Known rows, with every way that one mark hangs from another
(rodal vasi): [-41.1  23.1  12.0 -12.3  13.2  26.6  13.6  14.5 -41.1  36.9   7.2  30.7
   1.6  -3.1 -11.1  42.6  21.8  16.8  25.6 -24.2   8.9]
(vasi kade): [-18.8  -1.2  17.2  -5.8  -5.7  23.1  -6.5  11.8 -32.6  14.6   3.8   0.3
   7.7  20.4  11.1  40.9  15.6 -22.9  32.7 -10.7  12.8]
(vasi (goreg safod) kade): [  8.0 -10.0  23.4  -2.2  -9.7  29.5  -5.4   5.0 -18.2   1.2   3.7  -8.5
  -0.2  22.2  21.9  45.6  -8.7  -8.8  20.9  -9.0   9.1]
(vasi (goreg davat (safod rodal)) kade): [  5.5   5.8  14.3  -9.3  -5.6  39.9  -5.8  -8.6  -5.7  -3.8   7.3  29.1
  -3.2  38.0  21.5  41.6 -24.2  -6.9  25.6   8.4   9.9]
(goreg (davat vasi) (safod rodal)): [-19.6  36.6  -0.6 -18.2  14.7  38.3  32.4 -19.9  -5.0  16.8   7.9  54.7
   4.4  30.0  -1.2 -36.1 -14.1 -12.8  35.3  19.0  13.5]
(vasi (goreg davat) (kade rodal)): [-30.8   3.8  24.4 -13.7  -4.1  38.0  -0.9  -4.5  -5.4  -4.1  12.0  25.9
   0.3  40.0   6.5  66.1   5.4   4.0  19.5   4.7  -0.5]
(safod (rodal (vasi (goreg davat) kade))): [-35.0  21.4  10.2 -18.8   9.9  35.5  -9.2   6.2 -38.9  25.0  13.2  54.5
   0.2  24.0   0.2  57.3 -20.2  11.0  33.9  -3.3  19.9]
(safod (rodal vasi)): [-55.5  30.5  10.4 -21.9  14.1  29.8   3.1   9.2 -46.8  41.5  12.0  40.5
   6.3  11.9  -6.1  31.2  -7.0   4.7  40.7 -13.6  21.7]
(rodal safod): [-36.4   4.2  27.4  -7.2  -5.3  22.8  25.8  27.3 -38.8  24.0   3.8   7.9
  -5.1   7.3   3.1   8.7  18.2  -8.7  46.8 -20.6   5.4]
(davat (vasi goreg kade)): [-17.1 -17.5  19.0  -3.0   9.5  20.0   2.1  22.0 -42.8  13.5   6.9  21.2
   8.8  22.4  -2.6  38.6   6.3  -4.8  18.7  -2.1  16.6]
(rodal safod (vasi (goreg davat) kade)): [  3.7   0.0  17.4  -2.7  -1.6  33.9   9.6  26.8 -40.6   4.7   7.7  62.2
 -23.9  12.9  -2.6  75.0 -10.8  35.7  29.9  -9.7   4.2]
(kade (safod rodal)): [-71.4  15.3  29.3 -22.9  -1.6  25.0  23.8  -3.3 -25.0  25.9  14.5  31.1
  18.3   9.7  -3.7 -21.6  -8.8 -47.2  53.6 -19.7   5.1]
(davat goreg (vasi (kade (safod rodal)))): [-29.4 -13.8  17.9 -14.6   1.0  17.8   0.4  11.0 -50.5  -2.1  13.1  47.3
   8.5  20.8 -18.2  23.0  -7.1 -12.0  43.1   7.4  28.5]
(kade (safod (rodal vasi))): [-65.6  19.7  23.9 -23.2   3.0  26.7  24.1  -1.5 -30.7  27.8  15.8  46.8
  13.4   3.8 -10.7  -8.1 -13.4 -29.3  50.3 -21.9   6.2]
(kade (rodal vasi)): [-73.7  31.4  19.9 -23.6  11.0  29.9  27.0  -0.8 -27.9  32.5  14.0  17.1
   6.6   8.0 -19.8  29.9  26.9  19.8  27.7 -15.5   3.5]
(kade rodal): [-81.7  25.0  26.7 -23.7   4.0  27.7  27.1  -3.1 -19.1  29.2  12.0  -6.5
  13.1  16.6 -10.1  11.2  33.5  -5.7  32.5 -13.4   2.3]
(goreg (davat (safod rodal) (vasi kade))): [-16.6  11.7  11.5  -9.9   6.8  34.7  20.3  -0.4 -25.3   8.1  10.8  66.3
   6.7  39.8 -12.6  -0.2  -6.4  -2.0  39.9  16.2  13.8]
(goreg davat safod): [-16.5  37.4   7.4 -13.8   2.6  38.8  33.2 -22.2  11.2  12.9   2.8  26.3
   1.2  20.9   8.8 -24.0  12.9 -15.6  29.7   3.1  -1.9]
(goreg vasi): [-17.8  26.2  29.6 -14.7  10.7  31.7  21.0   5.6 -20.9   8.7   1.8   5.4
  11.5  11.3  -1.8  13.1  30.0 -21.3  16.2 -12.9  13.6]
(goreg safod vasi): [ 11.9  33.4  23.7 -12.5   6.8  35.9  34.6 -11.4  -4.9   1.3  -1.1  -7.5
   6.7   8.3   6.0 -23.9  11.8 -22.8  16.3  -6.7  13.9]
(kade (rodal (vasi (goreg davat))) safod): [-81.9  24.4  32.0 -27.5   3.8  34.4  44.1 -14.8  -7.3  13.4  21.1  49.4
   7.7   7.9 -24.4   9.3   2.8   0.2  32.6 -16.3 -12.9]

Rows
[-30.3  20.2  14.4 -20.8  -1.1  28.7   4.3  -1.7 -33.0  13.0   9.1  19.3
  -0.9   8.2  -4.8  20.0  -1.4   7.9  41.8  -4.9  24.7] | (davat (goreg (safod (rodal vasi))))
[  8.7  28.4  27.5 -13.5   0.8  46.8  29.5 -14.7   0.8 -22.7   8.1  48.1
   3.3  41.1 -11.9  12.6   9.5  -3.3  21.0  15.9   7.0] | (goreg (davat safod) (vasi (kade rodal)))
[ 23.2  22.8  25.0  -8.3   0.5  44.8  22.6  -8.3  -4.6 -21.7   4.3  50.1
   2.3  37.3  -5.1  15.6   9.0  -9.4  21.1  12.2   9.4] | (goreg (davat safod) (vasi kade))
[ 26.4  29.3  17.2 -14.3   2.8  38.6  13.6 -14.5 -14.8  -7.0   2.8   7.9
   5.9  24.3  12.6  -8.1 -21.3 -26.3  25.6   6.6  27.9] | (goreg (safod rodal) (vasi kade))
[-30.8  15.3   9.9 -12.3   8.0  32.4  25.6   0.7 -16.8   7.4   8.5  57.0
   1.2  33.2  -9.8  12.2  15.4  -3.8  30.7  13.8   4.6] | (goreg (davat (vasi (kade (rodal safod)))))
[-48.0   2.4  27.6 -16.6 -11.1  25.1  16.3  -6.1 -19.4   5.0  13.2  11.3
  13.2  20.6  -2.5  13.2   4.5 -31.2  40.9  -9.5   1.8] | (vasi (kade rodal safod))
[-13.2 -21.3  27.6  -7.9  -5.0  21.2  14.8  13.5 -53.4  -9.1  14.3  33.5
   5.7  28.3 -32.3  19.4  -0.5  23.0  43.8  11.8  27.6] | (davat goreg safod (vasi (kade rodal)))
[-32.6  -0.5  22.1 -13.5  -9.8  24.2   0.7   1.7 -30.1   9.9  10.7  23.2
  12.4  21.0   6.7  14.6 -12.5 -42.7  47.3 -10.5  12.0] | (vasi (kade (safod rodal)))
[ 20.7  28.1  22.6 -13.2   0.4  37.7  28.3 -18.0  -3.4 -12.6   2.1  -8.3
   5.2  19.8   5.7  -7.2   2.0 -18.5  16.2   3.3  16.5] | (goreg safod (vasi (kade rodal)))
[-83.0  18.8  35.3 -26.5   2.7  30.1  42.0  -9.4 -15.7  17.2  20.8  36.2
   9.5   2.7 -24.0  10.5   3.1  -0.1  33.5 -22.4 -10.1] | (kade (rodal (vasi goreg)) safod)
[-21.2   3.4  24.7  -5.6   3.7  28.4  20.2  34.6 -49.2  23.4   7.9  39.6
 -18.6  -2.3  -7.5  58.6   0.2  36.4  31.5 -25.4   3.8] | (rodal safod (vasi goreg))
[-10.6  21.0  28.8 -15.4   4.4  33.7  14.5  -1.3 -19.4  -4.9   5.3   5.1
   9.4  23.2  -2.1  28.9  20.3 -17.4  16.2  -2.1  15.5] | (goreg (vasi (kade rodal)))
[-19.6  14.9  12.8 -18.3  -3.8  28.5  -2.9  -1.6 -34.1   6.5   8.8  20.0
  -2.5  12.5  -2.1  29.4  -6.4   6.9  42.0  -1.8  26.8] | (davat (goreg (safod (rodal (vasi kade)))))
[  3.6  40.3  19.9 -19.0   9.9  38.7  27.5 -14.7 -12.0   5.7   3.0   5.9
   8.6  16.0   6.9 -24.9 -10.5 -23.7  25.3  -0.3  23.5] | (goreg (safod rodal) vasi)
[-20.8  16.4  21.7 -11.3   2.3  38.1  18.5  -6.3   3.3  10.7   5.3  17.0
  -0.4  20.9  12.5  17.7   6.5  -3.0  19.1  -6.4  -3.2] | (vasi (goreg davat safod))
[-29.5 -12.6  18.5 -12.9   0.7  18.9   6.2  17.0 -51.1  -3.6  11.9  31.9
   0.5  23.4 -21.1  36.5   8.9  11.9  37.5  10.9  26.7] | (davat goreg (vasi (kade (rodal safod))))
[-23.9  33.0   7.6 -16.7   7.2  31.8  19.1  -7.3 -25.2  31.5   7.0  15.2
   3.4   7.4   4.1 -10.2 -14.3  -4.0  38.1  -9.6  17.8] | (goreg (safod (rodal vasi)))
[-11.4   6.3  13.8  -5.4   4.8  32.6  25.7   2.0 -20.5   5.4   8.0  57.7
   5.3  34.3 -12.7   0.8   8.6  -1.1  33.4  12.0   7.2] | (goreg (davat safod (vasi kade)))
[ -5.3  16.3  29.7 -15.4   1.6  32.5  13.3  -1.5 -22.3  -7.1   6.4  22.8
  12.0  19.5   0.8  12.9  -0.2 -38.3  26.4  -6.2  17.1] | (goreg (vasi (kade (safod rodal))))
[-26.2 -12.2  33.2  -8.7 -11.0  29.6   1.0  15.4 -27.5  -0.4  10.7   1.9
  -3.9  28.9   8.1  63.7  -1.0   5.9  27.8  -7.3   5.5] | (vasi goreg (kade (rodal safod)))
[-20.8   1.6  13.4 -12.6   7.7  20.0  18.7   6.1 -37.6   7.9   6.7  20.8
   4.3   9.6 -15.2  -3.0  10.8   3.8  32.3   4.3  25.1] | (davat (goreg safod) vasi)
[ -4.5  28.9  -3.2 -14.9   9.9  37.9  22.9 -20.3  -7.1   8.4   7.6  56.4
   3.2  36.0   3.2 -23.8 -21.5 -14.0  35.1  23.7  16.5] | (goreg (davat (vasi kade)) (safod rodal))
[ 10.0  -3.6  37.8  -8.7 -12.3  30.5   8.0  10.6 -38.2 -20.1   7.6  18.2
   1.6  21.0 -16.2  28.7   7.2   8.5  38.2  -1.1  24.7] | (davat (goreg (vasi kade)) safod)
